What can hang from each mark:
z_601: z_150 z_470
z_4: z_704
z_13: z_327
z_327: z_13 z_244 z_964
z_842: z_964
z_25: z_704
z_150: z_601 z_704 z_964
z_964: z_150 z_842
z_704: z_4 z_25 z_150
z_470: z_300 z_601
z_244: z_327

Each row was made from one small tree. Brackets hold a mark, then the marks that hang from it, in the order of their numbers. Every link used is in the known rows. Write each row's tree.
(in the rows, 128 means zero)
Known rows:
[z_964 z_150 z_842]: [143 112 127 158 152 128 164 133 121 100 134 128 111 114 119  97 128  93
 133 144 117 184 120  96 107 125 138 109 122 165 161 147 136  88  68 115
  86 160 131 141 113]
[z_4 [z_704 z_25 [z_150 z_601 z_964]]]: [175 121 131 145 116 126 154  67 117 119 168 104 126  65 119 151 126  54
 123  59 178 110 172 187 142  76 200 115 154  98 141 122 105  78 138 101
 141 153 181 133 169]
[z_470 z_300 [z_601 [z_150 [z_704 z_4]]]]: [183 151 121 140 126 126 128 113  96 132 200 131 136 117  71 106 161  99
  69 117 171  89 109 141 147  92 185 136 128 135 166 145  76  92 123  57
 112 156 144 139 147]
[z_327 z_13 z_244]: [105 120 163 174 136 157 117 125 146 118 155 149 137 109 128 128 111 126
 146 136 151 146 127  94 122 155 130 160 122 132 113 170 115 155 113 141
 149 125 132 135 113]
[z_244 [z_327 z_964]]: [153 132 149 129 108 120  99 143  90 145 110 151 112 131  86 140 110 128
 115  78 140 130 127 111 122 125 140 108 119 151 129 120 136 158 123 151
 125 120 169 165  95]
[z_601 [z_150 z_704] z_470]: [125 147 131 151 126 115 175 116 139 144 139  80 140 127 125 127 146 149
 137 121 148 107 117 152 112 118 162 128 128  97 104 126  89 125 137  84
  82 154 116  97 114]
[z_470 z_601]: [163 149 112 136 138 151 123 118 113 116 148 156 148 136 126 112 151 116
 106 140 130 120 111 134 140 120 141 124 134 147 134 118 119 133 117 118
 129 101 125 147 136]
[z_470 z_300 [z_601 [z_150 z_704]]]: [141 177  90 135 129 120 145 141 111 126 165 128 130 130 106 125 152 104
  73 110 170  81  96 155 116 106 174 133 143 142 149 117  85  87 129  88
  85 157 129 132 141]
[z_4 [z_704 z_25]]: [143 134 139 116 113 120 141  90 104 118 141  87 137  90 112 131 104 111
 145  91 159 114 153 182 171  98 144 128 134 117 121 111 129 113 121 116
 116 156 139 109 167]
[z_150 z_601 z_704 z_964]: [143 167  88 142 111  91 125 127 124 146 153 133 176 119 110 157 151  79
 101 146 152  82 120 125  88  95 184 128 132 115 161 122  68  91 168 131
 126 139 196 134 137]
[z_150 z_601]: [147 150  99 138 109 148 123 120 137 138 144 133 149 134 137 135 143 107
 111 135 127 118 128 153 119 122 138 130 128 117 140 133  96 108 134 133
 138 134 120 137 130]
[z_4 [z_704 z_25 [z_150 [z_964 z_842]]]]: [188  90 163 131 146 116 179  84 112  90 158 115  95  46 128 152 109  63
 147  64 173 146 157 159 151  67 201 103 151 119 140 113 145  74  98 105
 114 152 195 120 163]
[z_244 [z_327 z_13 [z_964 z_150 z_842]]]: [148  95 143 182 151 135 128 125  78 112 126 160 114 109  89 111 103  87
 116 104 141 187 117  74  98 158 146 108 124 204 154 146 144 121  62 134
  78 155 172 182  59]
[z_244 [z_327 z_13 z_964]]: [131 112 147 150 129 138  97 121  85 138 120 160 130 125 105 137 105 121
 111  82 152 127 126 101 113 157 136 130 133 163 118 126 132 160 127 146
 119 123 170 170  67]
[z_601 [z_150 [z_704 z_4]] z_470]: [169 121 165 156 128 120 151  94 121 154 176  82 141 121  93 109 148 142
 130 128 149 121 128 139 146 110 168 128 113  90 121 153  76 135 125  64
 111 156 136 104 126]
[z_704 z_150]: [132 103 148 146 149 147 139 116 142 128 132 119  98 113 137 134 120 116
 133  98 134 151 153 139 140 124 154 130 138 120 124 147 143 113 126 108
 142 124 133 129 132]
[z_244 z_327]: [142 140 148 131 129 128 107 149 108 137 115 140 117 135 123 132 118 127
 119 104 119 128 133 130 133 115 135 122 138 128 113 102 127 140 129 131
 137 130 134 153 137]
[z_704 z_25 [z_150 z_964]]: [129  79 172 129 146 127 144  97  98 116 147 120  85  75 106 139 108  85
 135  68 158 120 159 129 166  91 161 107 155 113 131 122 125  98 141  87
 156 139 193 135 152]
[z_4 [z_704 z_25 [z_150 z_964]]]: [145  99 161 136 133 106 160  72 103 109 156 100 105  66 111 148 111  76
 138  54 177 121 171 165 154  79 185 112 153 105 127 121 138  97 133  93
 131 148 201 123 172]
[z_601 z_150 [z_470 z_300]]: [111 132 129 134 116 132 173 135 138 129 154 103  84 145 137 100 118 141
 104  97 174 108 102 161 111 127 144 130 133 114  96 140  98 114 119  76
  97 159  95 109 109]
[z_25 [z_704 z_4 [z_150 z_601 z_964]]]: [232 110 146 158 123 127 135  83 128 131 181 144 129  80 119 140 145  63
  79  84 159 140 176 134 129 112 200 131 154  89 179 153 111  83 148  60
 163 152 210 143 129]
[z_13 z_327]: [ 95 139 115 164 133 114 136 137 124 142 148 126 126 125 132 134 117 144
 160 119 110 131 121 149 122 124 128 125 150 125 111 132 127 129 141 127
 144 145 173 145 108]
[z_964 [z_150 z_601] z_842]: [168 131  97 167 139 146 157 126 132 111 150 130 131 113 123  97 139  74
 119 156 119 173 117 125  98 124 150 113 120 154 178 144 104  74  65 118
  93 167 123 147 117]
[z_842 [z_964 [z_150 [z_601 z_470]]]]: [107 147 126 169  93 134 157 116 118 134 157 113 139 159 115  95 138  81
 113 152 130 147 139 113  66 157 162 102 108 130 135 166  99 137 130 102
 106 159 164 115  80]
[z_704 z_4 [z_150 [z_964 z_842]]]: [229  58 190 155 159 123 150  97 116 110 185 161  86  76 109 129 136  73
 122 106 139 169 151  90 146  86 194 105 134 114 167 156 138  85  96  94
 152 125 205 142 132]
[z_13 [z_327 z_244 [z_964 z_150 z_842]]]: [126 123 152 224 125 118 155 152 117 122 159 147  95  94  72 112 101 124
 184 118 133 202 106  75  89 122 152 108 102 171 148 198 131 138  56 150
 112 162 214 177  69]
[z_13 [z_327 z_244 [z_964 z_150]]]: [ 81 131 145 224 116 113 134 141 107 141 153 133 104 111  58 114 100 137
 178 111 148 181 118  83  96 137 138 117 104 160 138 199 120 165  92 142
 128 159 209 180  72]
[z_327 [z_964 z_842]]: [184 112 137 123 120 126 140 132 117 118 127 149 118 108 103 135 122 121
 136 110 140 153 108 108 110 127 147 107 110 159 157 134 145 122  84 158
  94 119 163 137  79]
[z_470 z_300 [z_601 z_150]]: [150 153 104 137 129 143 149 124 113 110 164 148 104 132 124 109 152 109
  70  96 162 103  97 146 121 120 146 123 146 146 137 118 108  96 106  94
 105 143 105 148 131]
[z_4 [z_704 z_25 z_150]]: [141 105 150 132 134 139 156  79 121 119 146  79 109  77 121 138  99  97
 152  56 163 135 174 190 178  97 171 129 146 109 118 128 141 105 120  90
 131 152 139 114 172]
[z_704 z_4 z_25]: [167  80 179 113 128 143 107  91  84 132 171 106 119  90  73  95 113 114
 135 108 139 125 151 138 214  95 131 121 130 116 142 134 106 123 121  85
 169 153 156 130 156]
[z_13 [z_327 [z_964 [z_150 z_601]]]]: [111 148  82 211 110 119 130 114 100 154 158 123 134 127  84 111 121 109
 136 113 131 155 120 134  87 138 141 110 123 163 161 169 102 113 114 129
 111 168 198 186  59]

Which tree is each row?
[ 95 153  88 164 119 141 157 147 136 135 164 105 115 161 120  62 102  86
  96 155 183 125 104 156 107 127 155 136 131 145 126 173  67  97 116  79
 108 179 117 132 105] => [z_964 [z_150 [z_601 [z_470 z_300]]]]
[126 121 161 155 109  85 123 108  77 141 163 108 146 132  49 122 149  77
 110 148 127 148 164  67 106 145 181 104  93 138 183 181 111 129 136  96
 110 180 229 121 119] => [z_842 [z_964 [z_150 [z_704 z_4]]]]
[117 161  98 128 107 149 143 155 149 140 164 122 123 161 140  93 104 108
  98 148 186  93  97 175 120 113 159 145 140 121 104 147  67 111 141 103
 130 144 113 111 112] => [z_150 [z_601 [z_470 z_300]]]
[129 125 110 195 127 148 101 106  82 141 139 143 142 127  87 106 117  79
  92 105 150 150 131 106  94 169 145 122 122 182 159 150 106 128 103 131
 104 157 171 196  63] => [z_244 [z_327 z_13 [z_964 [z_150 z_601]]]]
[ 83 155 110 154  87 126 159 151 117 131 169 117 113 175 113  84 113  66
  83 149 171 127 120 125  66 152 171 109 119 146 133 175  89 115 134  90
 104 179 167 115  87] => [z_842 [z_964 [z_150 [z_601 [z_470 z_300]]]]]
[141 129 150 141 120 110 151 125 120 152 187  86 114 134  89 100 126 127
  99 120 189  98 112 149 144 101 180 139 119 105 121 158  65 109 131  47
 107 172 138 100 125] => [z_601 [z_150 [z_704 z_4]] [z_470 z_300]]
[135  95 160 208 142 148 145 120 117  98 153 159 114  89  80 105 107  98
 154 130 165 199 110  49  89 165 146 128  92 189 160 204 135 134  45 145
  94 146 171 165  60] => [z_327 z_13 z_244 [z_964 z_150 z_842]]
[120 134 112 151 128 168 154 144 162 142 167 115  94 147 147 102  98  97
 103 118 190 117 122 188 130 114 187 146 148 113 100 163  80  97 139  79
 140 140 121 114 112] => [z_704 [z_150 [z_601 [z_470 z_300]]]]
[219 117 155 159 126 168 154  94 156 143 180 113 131 102 134 103 128 105
 111 102 165 155 168 177 156 122 191 151 143  81 130 164  97 111 135  34
 158 149 151 109 111] => [z_25 [z_704 z_4 [z_150 [z_601 z_470]]]]
[150 169  93 139 126  89 151 134  94 120 173 148 127 120 100 140 165  81
  56 107 190  69  94 126  89  90 193 116 151 142 156 110  80  80 141  91
  89 148 179 142 145] => [z_470 z_300 [z_601 [z_150 z_704 z_964]]]
[146 154 100 158 112 151 175 119 167 136 177  96 114 131 154 115  92  87
 112 100 206 118 137 219 119 102 209 154 149 105  97 165  91  94 137  87
 117 148 118 103 136] => [z_4 [z_704 [z_150 [z_601 [z_470 z_300]]]]]
[210 149 117 153 145 104 175 110 106 103 168 164 144  90 123 149 188  86
  96 120 141 109  98 108  87  87 196  98 136 137 172  91 101  79 102 108
  78 134 173 143 136] => [z_470 [z_601 [z_150 z_704 [z_964 z_842]]]]
[200  96 171 141 139 138 136  98 131 129 157 118 110  88 120 125 126 109
 111  76 151 167 180 136 163 129 171 143 147  98 155 154 145 108 127  47
 155 153 164 121 135] => [z_25 [z_704 z_4 z_150]]
[199  68 174 145 129 146 118  68  88 136 199 125 104  69  83 117 131  55
 111  84 161 120 168 141 190  73 187 112 145  93 162 149  79  83 137  67
 194 148 202 148 157] => [z_704 z_4 z_25 [z_150 z_601 z_964]]
[150 128 161 190 115 128 142 159 134 129 161 165 104  92  96 143  99 142
 191 106 138 177 109  97 101 108 157 120 113 143 130 174 132 148  84 176
 134 133 209 157  75] => [z_13 [z_327 z_244 [z_964 z_842]]]
[ 94 103 153 209 126 142 124 111 108 117 146 141 126 105  73 101 102 109
 141 123 172 176 124  54 100 177 131 137  88 176 148 206 128 164  78 136
 110 145 171 168  68] => [z_327 z_13 z_244 [z_964 z_150]]
[185 144 116 143 112 127  98 108 120 160 176 117 180 126  84 127 150  97
 107 158 135 106 136 144 147 103 176 143 111 110 170 153  66 103 145 108
 149 148 164 127 147] => [z_150 z_601 [z_704 z_4]]
[167 105 174 126 126 120 126  76  79 143 172  75 130  74  55 121 146 115
 131  85 147 107 147 148 190  88 153 123 121  98 156 125  80 102 124  58
 124 182 156 118 166] => [z_601 [z_150 [z_704 z_4 z_25]]]
[117 124 140 138 117  98 180 136 120 120 163 127  82 133 133 109 126 115
  88  98 191  93  98 130  86 111 156 114 145 109 107 129  95 108 140  76
 103 155 143 123 109] => [z_601 [z_150 z_964] [z_470 z_300]]
[172 134 143 151 138  89 201 127 129 119 155 117 122 100 130 142 150 113
 129 126 152 120  99 117  79  91 190 105 132 106 129 111  90 102 116  95
  73 153 170 104 110] => [z_601 [z_150 z_704 [z_964 z_842]] z_470]
[160  96 132 151 137 143 143 107 115 110 139 160 135  98 118 130 112 114
 131 114 150 156 110 102  99 158 144 127 122 175 148 137 146 124  87 154
  91 121 162 143  52] => [z_327 z_13 [z_964 z_842]]
[200 136 117 136 139 120 173 136 106  85 177 186  91 105 134 124 161  75
  60 100 168 112  86 114  87  90 175  99 147 151 161 106 111  63  78 109
  89 143 152 153 127] => [z_470 z_300 [z_601 [z_150 [z_964 z_842]]]]
[145 160  94 178 137 132 177 139 142 134 160  97 159 130 115  93 129  84
 135 184 146 151 101 141  99 109 188 124 120 139 146 154  65  87  93  94
  77 171 144 110 108] => [z_964 [z_150 [z_601 z_470] z_704] z_842]
[137 140 126 143 122  74 156 110 110 133 142 114 136 101 107 166 168 109
 103 102 146  95 124 112  82 106 168 113 128 111 153 108  95  98 146 112
  90 157 174 131 136] => [z_601 [z_150 z_704 z_964]]
[119 175  89 132 105  92 145 164 132 152 173 123 146 150 118 121 116  81
  82 154 205  60  91 150  92  86 202 137 143 115 127 135  44  99 177 102
 122 152 193 110 121] => [z_150 [z_601 [z_470 z_300]] z_704 z_964]
[110 103 136 186 143 128 104 114  73 128 123 142 120 125  79 108 104 100
 107  91 152 158 134  85 105 170 129 122 123 188 144 151 131 147 103 123
  94 150 173 187  62] => [z_244 [z_327 z_13 [z_964 z_150]]]
[156 120 144 106 141  88 149 131  91 112 147 122 132  77  91 144 122  76
 135 119 150 105 118 116 144  59 178 109 139 130 157  97 101  83 129 112
 112 159 215 116 154] => [z_150 [z_704 z_25] [z_964 z_842]]
[112 133 149 127 121 126 166 106 114 143 146  56 126 100  98 114 127 136
 150  96 161  94 125 175 160  97 152 125 135  97 101 109  74 122 137  58
  98 171 122  91 138] => [z_601 [z_150 [z_704 z_25]] z_470]
[181  80 183 150 132 190 134  76 117 149 196  87 112  96  95  80 109  95
 146 100 166 133 157 183 219  87 176 129 138  87 118 163  71 114 124  46
 180 145 140 114 136] => [z_704 z_4 z_25 [z_150 [z_601 z_470]]]
[223 126 130 151 147 129 173  99 109  86 168 178 117  91 139 133 181  90
  91 104 131 134  99 101  91 101 166  87 141 139 163  95 128  85  78 116
  88 119 147 158 119] => [z_470 [z_601 [z_150 [z_964 z_842]]]]
[103 169  91 177 126 129 153 127 137 153 154  81 168 147 103  90 129  96
 126 176 156 125 111 147 102 121 170 136 118 127 135 160  58 113 129  87
  95 168 141 119 114] => [z_964 [z_150 [z_601 z_470] z_704]]
[190 107 143 148 138 102 175 110 121 101 147 152  96  82 144 148 163 102
 112  93 129 139 117 103  78 104 154  94 134 124 156 104 130  81  93 121
  90 148 149 142 119] => [z_601 [z_150 [z_964 z_842]]]
[118 159 121 123 109 145 141 119 121 157 157  72 162 118 104 111 114 112
 143 137 162  82 122 191 167  86 169 141 136 103 111 121  48 112 154  85
 130 155 145  96 142] => [z_150 [z_601 z_470] [z_704 z_25]]
[206  93 175 111 134  91 126 105  74 121 183 123 136  65  59 130 130  72
 132 124 156 114 131 106 183  52 188 108 129 120 176 120  87  82 117  89
 138 162 235 118 160] => [z_150 [z_704 z_4 z_25] [z_964 z_842]]
[174 101 150 147 142 143 113 132  97 119 130 171 119 107 116 135 105 109
 121  88 142 151 115  99 111 143 149 120 130 173 136 120 140 134  90 154
 103 122 169 163  62] => [z_244 [z_327 z_13 [z_964 z_842]]]
[187  69 181 156 148 118 126  88 105 130 176 147  96  92 103 132 136  86
 112 100 150 147 160  95 148 102 179 113 131 106 155 161 126 109 130  82
 167 125 206 145 133] => [z_704 z_4 [z_150 z_964]]
[162 134 109 180 139 158 176 126 143 118 160 120 131 128 134  76 126  89
 132 171 134 172 105 138 104 124 157 114 122 143 139 153  88  93  70  98
  92 157 113 126  99] => [z_964 [z_150 [z_601 z_470]] z_842]
[187 137 110 170 116 116 158  78 144 123 162 125 140  93 143 158 138  63
 109  87 168 127 163 166  90 102 210 122 142 103 149 138 116  87 145 123
 126 136 176 140 154] => [z_4 [z_704 [z_150 z_601 z_964]]]
[167 104 172 112 125  85 109  97  65 141 177 108 145  85  43 132 127  85
 122 121 166  91 144 108 184  66 175 118 130 110 162 127  81 107 153  80
 155 159 231 128 163] => [z_150 [z_704 z_4 z_25] z_964]
[ 94 129 122 185 140 107 106 125  72 147 122 121 148 121  62 123 108  96
 109 108 161 140 126  84  98 157 161 130 122 190 151 147 111 135 126 122
  81 164 204 172  73] => [z_244 [z_327 z_13 [z_964 [z_150 z_704]]]]
